Each row comes from the steps of one walk. Every step used is in the known rows, and no mark comes twice. Write the walk behind each row, first mark first.
Known rows
x, f, l, k, m: [ -8  -2  -5   5   9 -20 -19  16  27  -9  -5  -3  19   5 -12  -3  -9  33]
y, f, m: [ -3  -1   4  27  -3   8  10 -22 -14 -17 -27  11   5  -2  -5 -10  -8   8]
y, f: [ -1   7  -4  16  -1  -3  -6 -35 -53 -14 -24   9  -3 -12 -13   2  14   3]
y, k, m, f, l, x: [  7   8  -4 -31   8 -25  11  12 -11  12   9   2 -19  12   7  -2 -16 -12]
k, l, x: [  7 -13 -11 -12  -3  35 -41  -5 -54   3 -13 -11 -18  -2  23  10  21 -42]
l, x: [ -6  -9   5  15  -2  15  -5  -4 -54   3   3 -17 -10  11  13  11  14 -30]
m, f, l: [  5  13  17   2   0 -26   7   9 -20  15 -54   8 -11  -6  -7   0  -2  17]
k, m, x: [ 17  -3  16 -33  13 -10   6 -65   7   3  18  -1 -14   9 -10   2  14  -1]
y, k, l: [  6   1 -18  -6  -6  27 -63  -6  -8  -4 -44   5  -3 -27  21 -27  14   0]
m, f, l, x: [  3   3   9  -6   0 -14  19  18 -50  18 -12  -2 -21  10   6  14  -4 -23]
x, f, m: [-17   0  16  23  -4  35  17   3  44   2 -18 -11  19   4  -7  -7  -2  26]
y, k, l, x: [  4  -7 -22 -13  -6  34 -44   5 -42   0  -2  -6 -13  -9  32  -9   9 -39]
l, x, f, m: [-18  -8   9  15  -4  44  29  12  18   5  12 -18  10  17   4   6  -5  -5]
x, f: [-17   5   9  12  -2  26   1  -8   9   7 -14 -16  11  -6 -16   7  21  22]
x, f, l, k: [-18  -1  -2  41  -6  -9 -17  41 -10  -5 -19  -2  25  -8  -2  -5  -9  26]
x, f, m, l, k: [ -3   0  -8  28 -11   9  -2  45  30  -7  -6  13  20  -6   5 -10   4  20]
l, k: [ -8  -8   3  47  -5   5 -34  10 -54 -10 -31  -1  15  -1   7 -10  19  13]

Write each row's walk
[  0   1   7 -22   9  11  11 -35  15   4  37  -4   9  10 -19   8  16  14]
l, k, m, x, f
[ -9  -1   3  22  -5 -10   4  16 -13   1  10   4  18  -7  -4  -2 -12  10]
m, x, f, l, k
[  2   6 -14 -37   4   7  14   4  37   8  43  -9  -9   7  -8  24  16 -13]
k, m, l, x, f
[  2   6  12 -41  12  11  24 -53  37  10  32  -9  -1   7 -25  12  16  11]
k, m, x, f
[  0  10 -23 -41   2   7  10  13  47   4  50  -6  -4   1   0   6   5  -9]
y, k, m, l, x, f
[ 14  -7   8 -10  10 -36  -4 -24  -7  -6  17   9  -1   6  -4  -6 -11   1]
f, l, k, m, x
[ 10   4   5 -30  11 -26  16   3 -22  14   0  -3 -23  19  -1  16  -7 -16]
k, m, f, l, x
[ 20   7  -7 -28   6 -29 -18 -12  44  -4  -8   9 -13  -8  -6   0  19  11]
k, m, l
[ 11   0 -15  -3  -7  -3  21  10 -16 -10  23  14 -16   1  12   8  -6 -39]
y, f, m, l, x
[  6  -5  -5  36 -10  -5 -16  39   7 -14 -20  18  12  -6  16 -18   3  10]
f, m, l, k
[ -9  -9  -3  -4  -5  57   0  10  20   5  -1 -13   5   8  12   5  -1 -17]
k, l, x, f, m
[ -5  -9   3  20  -4 -12  -3  20 -37   2   2 -12  -9   4  15   7 -14 -29]
f, l, x
[  7  -8  26   7  -2  12  25 -37   4   3   2   3  -3   6   4 -11  -3  -6]
f, m, x
[  1   6   8 -27   8 -24  22 -23  50   8  23  -3   1  -2 -20   6 -18  13]
k, m, x, f, l
[  2  -7  -3  16  10 -36 -35  11   2 -15 -18   3  11   5  -1 -10  -9  24]
f, l, k, m
[  1   7   0   1  -9  10  17  22  70   3  -8   6   6 -10  -2  -4   2  16]
x, f, m, l
[ -5   6  12  -4  -3 -11  25  -9  22  11  11  -2   3 -11 -12   3 -16   6]
m, x, f, l
[  8   1 -17  28  -9 -14  -7  26 -15 -23 -12  30  10 -11   6 -13  -1   5]
y, f, m, l, k
[ -3  -2 -10  11  -3 -23   9   4 -64  -8  12   1 -12  -2   5  11 -20 -34]
y, f, l, x
[ -1  11  -1 -30   6 -23  19 -15  60   5  31   2   5  -8 -11 -13 -26  18]
y, k, m, x, f, l
